What can hang from each mark
J_82: J_78
J_740: J_62 J_78
J_62: J_671 J_740
J_258: J_671 J_846
J_671: J_62 J_258 J_991
J_78: J_82 J_671
J_424: J_134
J_134: J_62 J_424

Every row comes from one small tree of marks. The marks that hang from a mark follow it in brackets, in the order of their numbers. Every link used is in the known rows. Which tree was each row made from?
Known rows
J_78{J_671{J_62{J_740}}}: [ 0.14  3.39  0.86  0.34  0.11 -0.66 -0.29 -2.12 -0.46 -1.22  0.43  0.18
  0.27  0.55 -2.17 -0.98  0.75  0.83 -2.15 -0.21  0.48  0.12 -0.89 -0.24
 -0.70]
J_740{J_62{J_671{J_991}}}: [ 0.12  1.97 -1.82  0.21 -0.11  2.12  0.19 -1.61 -0.77  0.04 -0.27 -0.29
  0.33 -0.29 -2.68 -1.09  1.57  1.38 -0.23 -0.02 -0.46  1.19  0.14 -0.20
 -0.36]
J_78{J_82 J_671}: [ 0.03  0.25 -0.37  1.27 -0.89  0.62 -0.88 -1.15  0.37 -0.29  0.22 -0.31
 -0.92 -0.43  0.58 -0.94 -0.42  0.60 -1.16 -0.41  0.88 -0.44 -1.30 -0.64
  0.04]
J_82{J_78{J_671{J_62{J_740} J_991}}}: [ 0.28  3.10  0.33  0.68 -0.01 -0.34  0.14 -1.68  0.85 -1.43  0.95  0.38
  0.86 -0.55 -4.32 -1.65  1.67  1.56 -1.92  2.60  0.42  0.18 -0.04 -0.36
 -0.98]
J_740{J_62 J_78{J_82 J_671{J_991}}}: [-0.19 -0.64 -0.09  1.36 -1.69  2.37 -0.11 -0.74  3.78  1.51  0.01 -0.44
 -0.18 -2.12 -2.18 -2.98  1.39  1.66 -1.35 -0.21  0.18  0.75 -0.38 -1.07
 -0.14]
J_671{J_62 J_258}: [-0.35 -0.01  0.78 -0.62 -0.71 -1.33  0.94  0.27 -0.31 -0.26  2.65 -0.52
  0.25  1.27 -1.55 -1.35  1.96  0.69  0.38  0.04 -0.13 -0.03  0.77 -0.44
 -0.24]
J_424{J_134}: [-0.18 -0.71 -2.87 -0.11  0.20 -0.72  0.02  0.17 -0.52  0.55  1.04  0.61
  0.07 -0.24  0.84 -0.19 -0.31  0.94  0.40  0.15 -0.02 -0.02  0.17  0.21
  0.02]
J_134{J_62{J_671{J_258}} J_424}: [-0.18  2.36 -1.38 -1.94  0.74 -1.49  1.08 -0.33 -0.31 -0.97  2.01 -0.47
 -0.36  1.73 -2.17 -1.39  0.83  1.05  1.69  0.82 -0.32 -0.98 -0.75  0.37
 -1.11]
J_82{J_78}: [ 0.21 -0.29 -0.76  0.04  0.29  0.60  0.06 -0.06  1.11 -0.15  0.38  0.22
  0.40 -0.90 -0.26  0.00  0.30  0.22 -0.38  2.79  0.04 -0.03  0.49  0.10
 -0.15]
J_740{J_78{J_82 J_671{J_62 J_258}}}: [-0.35 -0.24  0.53  0.50 -1.76 -0.66  0.21 -0.65  3.45  0.22  2.74 -0.79
 -0.56 -0.60 -1.34 -2.93  1.96  1.61 -1.14  0.17  0.49 -0.12  0.05 -1.08
 -0.23]
J_740{J_62{J_671{J_258}} J_78}: [-0.10  1.57 -1.71 -1.15 -0.36  1.98  0.68 -1.15  2.34  0.73  2.13 -0.70
  0.21 -0.59 -1.91 -1.75  2.37  1.56  0.08  0.53 -0.63  1.35  0.69 -0.31
 -0.32]
J_740{J_78}: [-0.06 -0.42  0.07 -0.12 -0.24  0.05  0.25  0.22  3.46  0.84 -0.15  0.05
  0.09 -1.40 -0.43 -0.66  0.43  0.31 -0.34  0.53 -0.24  0.33  0.56 -0.07
 -0.03]
J_740{J_62{J_671} J_78}: [ 0.09  1.52 -2.01 -0.15  0.07  2.51  0.09 -1.93  2.57  0.82 -0.48 -0.24
  0.24 -1.58 -1.21 -1.03  1.34  1.23 -1.22  0.48 -0.68  1.50  0.26 -0.06
 -0.22]
J_258{J_671{J_62{J_740} J_991} J_846}: [-0.92  6.37  0.27  0.77  0.62 -0.26  0.36 -0.29 -0.38 -0.70  0.73 -0.60
  0.65 -0.60 -4.53 -1.21  1.64  1.29 -0.88  0.81 -0.52 -0.81  0.75 -1.16
  0.10]
J_78{J_82 J_671{J_62 J_991}}: [-0.18  0.22  0.35  1.95 -1.60 -0.46 -0.27 -1.10  0.36 -0.47  0.40 -0.39
 -0.45 -0.29 -2.09 -2.22  1.14  1.42 -1.34 -0.39  0.64 -0.22 -0.56 -1.07
 -0.24]
J_740{J_62{J_671{J_991}} J_78{J_82}}: [-0.04  1.89 -2.52  1.31 -1.13  2.86 -0.19 -1.46  3.10  0.83 -0.22 -0.39
 -0.36 -2.40 -2.65 -2.47  1.69  2.12 -1.01  0.36 -0.10  1.03 -0.03 -0.75
 -0.21]
J_82{J_78{J_671{J_62}}}: [ 0.22 -0.46  0.05  0.48 -0.08 -0.27  0.17 -1.59  1.00 -0.72  0.59  0.00
  0.53 -0.39 -0.92 -0.75  1.11  0.76 -2.01  2.50  0.15  0.20  0.27 -0.28
 -0.44]
J_258{J_671}: [-0.57  3.83 -0.51  0.22  0.25 -0.12  0.17  0.04 -0.02  0.09  0.35 -0.49
  0.04 -0.33 -0.18  0.20  0.05  0.13 -0.24  0.41 -0.21 -0.48  0.40 -0.26
  0.23]
J_740{J_62 J_78{J_82}}: [-0.23 -0.62 -0.79  1.03 -1.15  2.63 -0.16 -0.23  3.58  1.83 -0.24 -0.21
 -0.17 -2.27 -0.49 -2.08  0.92  0.98 -1.27  0.04  0.00  0.55 -0.16 -0.76
  0.14]
J_258{J_671{J_62} J_846}: [-1.04  2.73  0.04  0.55  0.53 -0.13  0.40 -0.24 -0.23 -0.02  0.34 -0.95
  0.33 -0.46 -1.08 -0.36  1.14  0.54 -0.87  0.71 -0.82 -0.76  1.02 -1.08
  0.69]
J_62{J_671{J_991} J_740{J_78}}: [ 0.28  5.70 -1.67  0.12  0.35  0.49 -0.14 -1.56  2.63 -0.89  0.00  0.24
  0.05 -1.53 -4.14 -1.24  1.13  1.73 -0.65  0.96 -0.05  0.75  0.01 -0.05
 -0.82]
J_82{J_78{J_671}}: [ 0.40 -0.43 -0.37  0.14  0.22  0.51 -0.21 -1.15  1.15 -0.45  0.52  0.01
  0.22 -0.67 -0.10 -0.20  0.15  0.43 -1.10  2.50  0.32  0.13 -0.15 -0.05
 -0.31]
J_134{J_62{J_740{J_78}}}: [-0.48  2.99  0.30 -0.16  0.75 -0.94  0.38 -0.04  3.49 -0.69  0.04  0.59
  0.28 -1.00 -2.46 -1.46  0.21  0.68 -0.65  0.62 -0.05 -0.02 -0.62  0.16
 -0.08]

Which tree is each row?
[-0.93  5.86  0.06  0.37  0.77  0.13  0.30 -0.58  2.90  0.03  0.43 -0.53
  0.56 -1.89 -3.01 -1.23  1.50  1.13 -1.81  1.31 -0.71 -0.50  0.90 -1.07
  0.23]
J_258{J_671{J_62{J_740{J_78}}} J_846}
[ 0.28  6.09 -1.66 -1.02  0.55  0.17 -0.17 -1.61 -1.17 -1.81  2.67 -0.22
 -0.23  0.95 -2.58 -0.65  1.09  1.26  0.21  0.43  0.35  0.20 -0.55  0.07
 -0.68]
J_62{J_671{J_258} J_740}
[-0.39 -1.04  1.07 -0.73 -0.38 -0.06  0.54  0.38 -0.14 -0.23  2.76 -1.11
 -0.03  0.69 -2.63 -1.56  1.57  1.07  1.27  0.13 -0.23 -0.24  0.44 -1.16
  0.17]
J_78{J_671{J_258{J_846} J_991}}
[-0.32  2.40  1.28 -0.64  0.27 -0.36  0.17 -1.16 -0.70 -1.20  2.92 -0.72
  0.25  1.09 -3.02 -1.68  1.78  1.22 -0.80  0.18  0.04 -0.48 -0.23 -1.09
 -0.24]
J_78{J_671{J_62{J_740} J_258{J_846}}}
[-0.30 -0.19  0.42  1.77 -1.80 -0.42  0.05 -0.87  3.82  0.27  0.26 -0.37
 -0.36 -1.71 -2.54 -2.88  1.58  1.72 -1.65  0.17  0.40  0.14  0.05 -1.11
 -0.29]
J_740{J_78{J_82 J_671{J_62 J_991}}}
[-0.34  1.69 -4.68 -0.09  1.17 -1.45  0.16 -1.24 -0.86 -1.13  0.84  0.60
 -0.22  0.07  0.08 -0.49 -0.29  1.63  0.34  0.55 -0.26  0.17 -0.58  0.56
  0.16]
J_424{J_134{J_62{J_671}}}
[-0.31  0.19  0.44  0.63 -1.64 -0.72 -0.03 -0.90  0.05 -0.56  2.88 -0.87
 -0.62  0.78 -0.92 -2.23  1.54  1.26 -0.75 -0.36  0.75 -0.44 -0.50 -1.10
 -0.19]
J_78{J_82 J_671{J_62 J_258}}
[-0.12  3.03  0.54  0.22  0.03 -0.55  0.26 -0.85  3.03 -0.16  0.15  0.41
  0.51 -1.09 -2.76 -1.44  1.32  0.94 -1.76  0.57 -0.04  0.32  0.28 -0.23
 -0.56]
J_671{J_62{J_740{J_78}}}
[-0.27  5.30 -4.42  0.13  1.26 -1.50  0.09 -1.33 -1.02 -1.85  1.19  0.98
  0.08 -0.06 -3.36 -1.39  0.30  2.36  0.30  0.62  0.02  0.10 -0.89  0.49
 -0.40]
J_424{J_134{J_62{J_671{J_991} J_740}}}
[-0.05  3.76  0.35  1.87 -1.07 -0.29 -0.63 -1.68  0.09 -1.22  0.66  0.00
 -0.34 -0.35 -3.64 -2.44  1.06  1.66 -1.95 -0.33  1.01 -0.39 -1.18 -0.94
 -0.69]
J_78{J_82 J_671{J_62{J_740} J_991}}
[-0.01  2.05 -1.48 -0.79 -0.58  1.58  0.71 -0.88 -0.97 -0.08  2.40 -0.79
  0.29  0.68 -3.42 -1.79  2.54  1.72  0.99  0.02 -0.40  1.08  0.51 -0.37
 -0.45]
J_740{J_62{J_671{J_258 J_991}}}
[-0.57  2.57  1.11 -0.42 -0.04 -0.65  0.77  0.39 -0.56 -0.93  2.98 -0.60
  0.59  0.68 -5.08 -2.15  2.56  1.47  0.60  0.44 -0.30 -0.43  0.80 -1.13
 -0.24]
J_671{J_62{J_740} J_258{J_846} J_991}
[ 0.33 -0.33 -0.12  0.37 -0.29  0.23  0.09 -0.62  1.30 -0.50  0.65  0.00
  0.40 -0.82 -2.00 -0.86  0.76  0.89 -0.47  2.53  0.19  0.19  0.20 -0.25
 -0.44]
J_82{J_78{J_671{J_991}}}
[ 0.18 -0.36 -0.03 -0.91 -0.29 -0.02  0.39 -0.36  0.99 -0.49  3.12 -0.46
  0.20  0.35 -0.87 -0.89  1.16  0.77 -0.01  2.56  0.29  0.01  0.22 -0.25
 -0.40]
J_82{J_78{J_671{J_258}}}
[ 0.14  6.01 -2.36  0.08 -0.36  0.94 -0.56 -1.46  2.64 -0.96  2.63 -0.36
 -0.89 -1.14 -2.52 -2.05  1.27  1.98 -0.51  0.79  0.72  0.00 -0.66 -0.47
 -0.57]
J_62{J_671{J_258} J_740{J_78{J_82}}}
[-0.21  3.39 -0.25  1.39 -0.75  0.12 -0.42 -0.89  3.36 -0.11  0.26  0.28
 -0.24 -1.88 -2.28 -2.21  1.06  1.33 -2.17  0.46  0.58 -0.20 -0.39 -0.65
 -0.42]
J_671{J_62{J_740{J_78{J_82}}}}
[-0.43  2.26 -2.16 -0.23  0.88 -1.69  0.06 -0.88  2.95 -0.41  1.15  1.02
  0.20 -1.05 -1.49 -1.87 -0.21  1.84 -0.97  0.61  0.12  0.15 -1.05  0.28
 -0.21]
J_424{J_134{J_62{J_740{J_78{J_671}}}}}
[-0.15  1.61 -1.42 -0.90 -0.78  1.64  0.98 -0.65  2.51  0.72  2.22 -0.71
  0.36 -0.70 -3.86 -2.45  3.00  2.06  0.70  0.55 -0.67  1.48  1.07 -0.46
 -0.46]
J_740{J_62{J_671{J_258 J_991}} J_78}
[ 0.15  5.90 -1.73 -0.93  1.71 -0.75  0.14 -1.64 -0.38 -1.66 -0.37  0.42
 -0.18  0.68 -3.05 -0.85 -0.23  1.00 -0.25  0.86  0.03 -1.01 -1.83  0.63
 -1.46]
J_134{J_62{J_671 J_740} J_424}
[-0.83  7.19 -0.72  1.60 -0.53  0.01 -0.22 -0.85  3.34 -0.14  0.61 -0.25
 -0.21 -2.22 -2.46 -1.98  1.13  1.47 -2.44  0.80  0.41 -0.63 -0.07 -0.93
 -0.17]
J_258{J_671{J_62{J_740{J_78{J_82}}}}}
[-1.13  2.82  0.29  0.80  0.09 -0.44  0.71  0.28 -0.08 -0.05  0.50 -0.99
  0.51 -0.62 -2.99 -1.01  1.74  0.98 -0.28  0.72 -0.89 -0.69  1.47 -1.33
  0.55]
J_258{J_671{J_62 J_991} J_846}
[-0.12  3.49  1.44 -0.36 -0.75 -1.45  0.62 -0.86 -0.46 -1.30  3.12 -0.33
  0.41  1.40 -4.80 -2.37  2.35  1.64 -0.28 -0.13  0.43  0.09 -0.13 -0.70
 -0.95]
J_78{J_671{J_62{J_740} J_258 J_991}}
[ 0.07  5.50 -1.62 -1.06  1.44 -0.65  0.44 -1.43  3.08 -0.84 -0.50  0.43
 -0.13 -0.66 -3.48 -1.52  0.20  1.34 -0.45  1.38 -0.25 -0.65 -1.27  0.54
 -1.44]
J_134{J_62{J_671 J_740{J_78}} J_424}
[-0.02  3.48 -0.70  1.04 -0.47  0.93 -0.74 -0.44  3.54  0.05  0.22  0.30
 -0.49 -2.14 -1.51 -1.61  0.08  0.99 -1.35  0.44  0.73 -0.29 -0.80 -0.46
 -0.25]
J_62{J_740{J_78{J_82}}}
[-0.32  4.82 -4.59 -0.25  1.47 -1.16  0.00 -1.64  2.28 -1.07  0.92  1.02
 -0.01 -1.32 -1.93 -1.35  0.10  2.24 -0.54  1.18 -0.13  0.42 -0.72  0.57
 -0.29]
J_424{J_134{J_62{J_671 J_740{J_78}}}}
[-0.57 -0.86  0.52  0.65 -1.00  0.04 -0.11 -0.68 -0.03 -0.46  2.83 -1.21
 -0.66  0.32 -1.07 -2.19  1.59  1.32 -0.63 -0.02  0.31 -0.83 -0.24 -1.65
  0.35]
J_78{J_82 J_671{J_62 J_258{J_846}}}
[ 0.11  3.38 -0.29  1.13 -0.52  0.88 -1.04 -1.45  3.54 -0.22  0.33  0.13
 -0.68 -1.86 -1.37 -1.80 -0.09  1.21 -2.06  0.22  0.96 -0.23 -1.42 -0.64
 -0.42]
J_62{J_740{J_78{J_82 J_671}}}
[-0.89  2.88 -0.18  0.43  0.40  0.39  0.40  0.76  0.10  0.24  0.40 -0.98
  0.22 -0.94 -2.16 -0.41  0.78  0.66  0.51  0.79 -0.69 -0.79  1.01 -1.05
  0.65]
J_258{J_671{J_991} J_846}
[ 0.30  5.95 -2.67  1.07  0.02  1.42 -1.10 -2.19  2.81 -0.92  0.03  0.09
 -0.91 -2.13 -1.77 -1.34  0.23  1.67 -1.70  0.78  0.67  0.06 -1.07 -0.29
 -0.50]
J_62{J_671 J_740{J_78{J_82}}}
[-0.24  5.25 -4.67 -0.14  1.69 -1.23 -0.22 -1.84 -1.16 -1.88  1.09  0.99
 -0.12  0.05 -1.49 -0.70 -0.33  1.91 -0.28  0.63  0.13  0.06 -1.28  0.66
 -0.28]
J_424{J_134{J_62{J_671 J_740}}}
[-0.36  0.56 -1.66 -1.16  0.23  2.72  0.61 -0.96  2.21  0.89  2.06 -1.15
  0.21 -0.98 -2.08 -1.72  2.41  1.65  0.18  0.85 -1.03  1.00  0.96 -0.89
  0.23]
J_740{J_62{J_671{J_258{J_846}}} J_78}
[-0.09 -0.37  0.66 -0.25 -0.97 -1.11  1.01 -0.37  0.95 -0.76  3.32 -0.49
  0.68  0.50 -3.55 -2.17  2.73  1.59 -0.14  2.56  0.09  0.23  1.05 -0.69
 -0.67]
J_82{J_78{J_671{J_62 J_258 J_991}}}
[ 0.05  3.44  1.11  0.67 -0.31 -0.92  0.07 -1.62 -0.25 -1.26  0.53  0.16
  0.44  0.39 -4.03 -1.62  1.37  1.30 -1.46 -0.18  0.37  0.18 -0.53 -0.52
 -0.82]
J_78{J_671{J_62{J_740} J_991}}
[-0.18  1.56 -1.33 -0.77  0.18  0.43  0.44 -0.31 -0.81 -0.96  2.48 -1.12
 -0.22  0.41 -3.06 -1.04  1.84  1.49  1.58  0.70 -0.55 -0.02  0.76 -0.87
  0.10]
J_62{J_671{J_258{J_846} J_991}}
[ 0.05  1.59 -1.73  0.09 -0.38  2.17  0.45 -1.36  2.68  0.87 -0.38 -0.26
  0.38 -1.71 -3.08 -1.71  1.98  1.70 -0.52  0.51 -0.74  1.58  0.64 -0.25
 -0.38]
J_740{J_62{J_671{J_991}} J_78}
[ 0.14 -0.38  0.31  0.72 -0.55 -0.58  0.47 -1.07  1.12 -0.64  0.74 -0.01
  0.66 -0.52 -2.77 -1.48  1.74  1.25 -1.31  2.52  0.07  0.29  0.62 -0.48
 -0.58]
J_82{J_78{J_671{J_62 J_991}}}
[-0.83  3.84  0.22  0.81 -0.50 -1.21  0.83  0.09  0.02 -0.12  0.52 -0.58
  0.50 -0.16 -2.87 -1.06  1.67  0.93 -0.42  0.42 -0.43 -0.30  1.11 -0.68
 -0.05]
J_258{J_671{J_62 J_991}}
[-0.27  3.58  1.07 -0.42 -0.61 -1.37  0.89  0.20 -0.45 -1.02  3.02 -0.15
  0.60  1.12 -4.95 -2.18  2.50  1.45  0.41  0.09  0.16 -0.04  0.54 -0.50
 -0.81]
J_671{J_62{J_740} J_258 J_991}
[-0.07  5.08 -1.32 -0.77  0.71  0.67  0.13 -0.90 -1.05 -1.62  2.73 -0.70
 -0.04  0.41 -4.58 -1.25  1.75  1.78  1.09  0.82 -0.13 -0.12  0.11 -0.78
 -0.33]
J_62{J_671{J_258{J_846} J_991} J_740}
[ 0.03 -0.43  0.41 -0.52 -0.50 -0.81  0.73 -0.86  0.78 -0.75  3.19 -0.46
  0.51  0.62 -1.62 -1.50  2.11  1.12 -0.75  2.55  0.19  0.11  0.66 -0.46
 -0.54]
J_82{J_78{J_671{J_62 J_258}}}
[-0.29  2.90  0.68 -0.14  0.65 -0.94  0.11 -1.07  3.51 -0.94  0.13  0.43
  0.09 -0.76 -2.32 -1.64  0.05  0.84 -1.37  0.45  0.21  0.12 -1.18  0.01
 -0.23]
J_134{J_62{J_740{J_78{J_671}}}}
[-0.12  0.31 -0.01  0.29 -1.27  0.08 -0.37 -0.40  0.19 -0.37  2.80 -0.80
 -0.94  0.53 -0.11 -1.68  0.53  0.95  0.07 -0.34  0.87 -0.52 -0.90 -0.85
 -0.05]
J_78{J_82 J_671{J_258}}
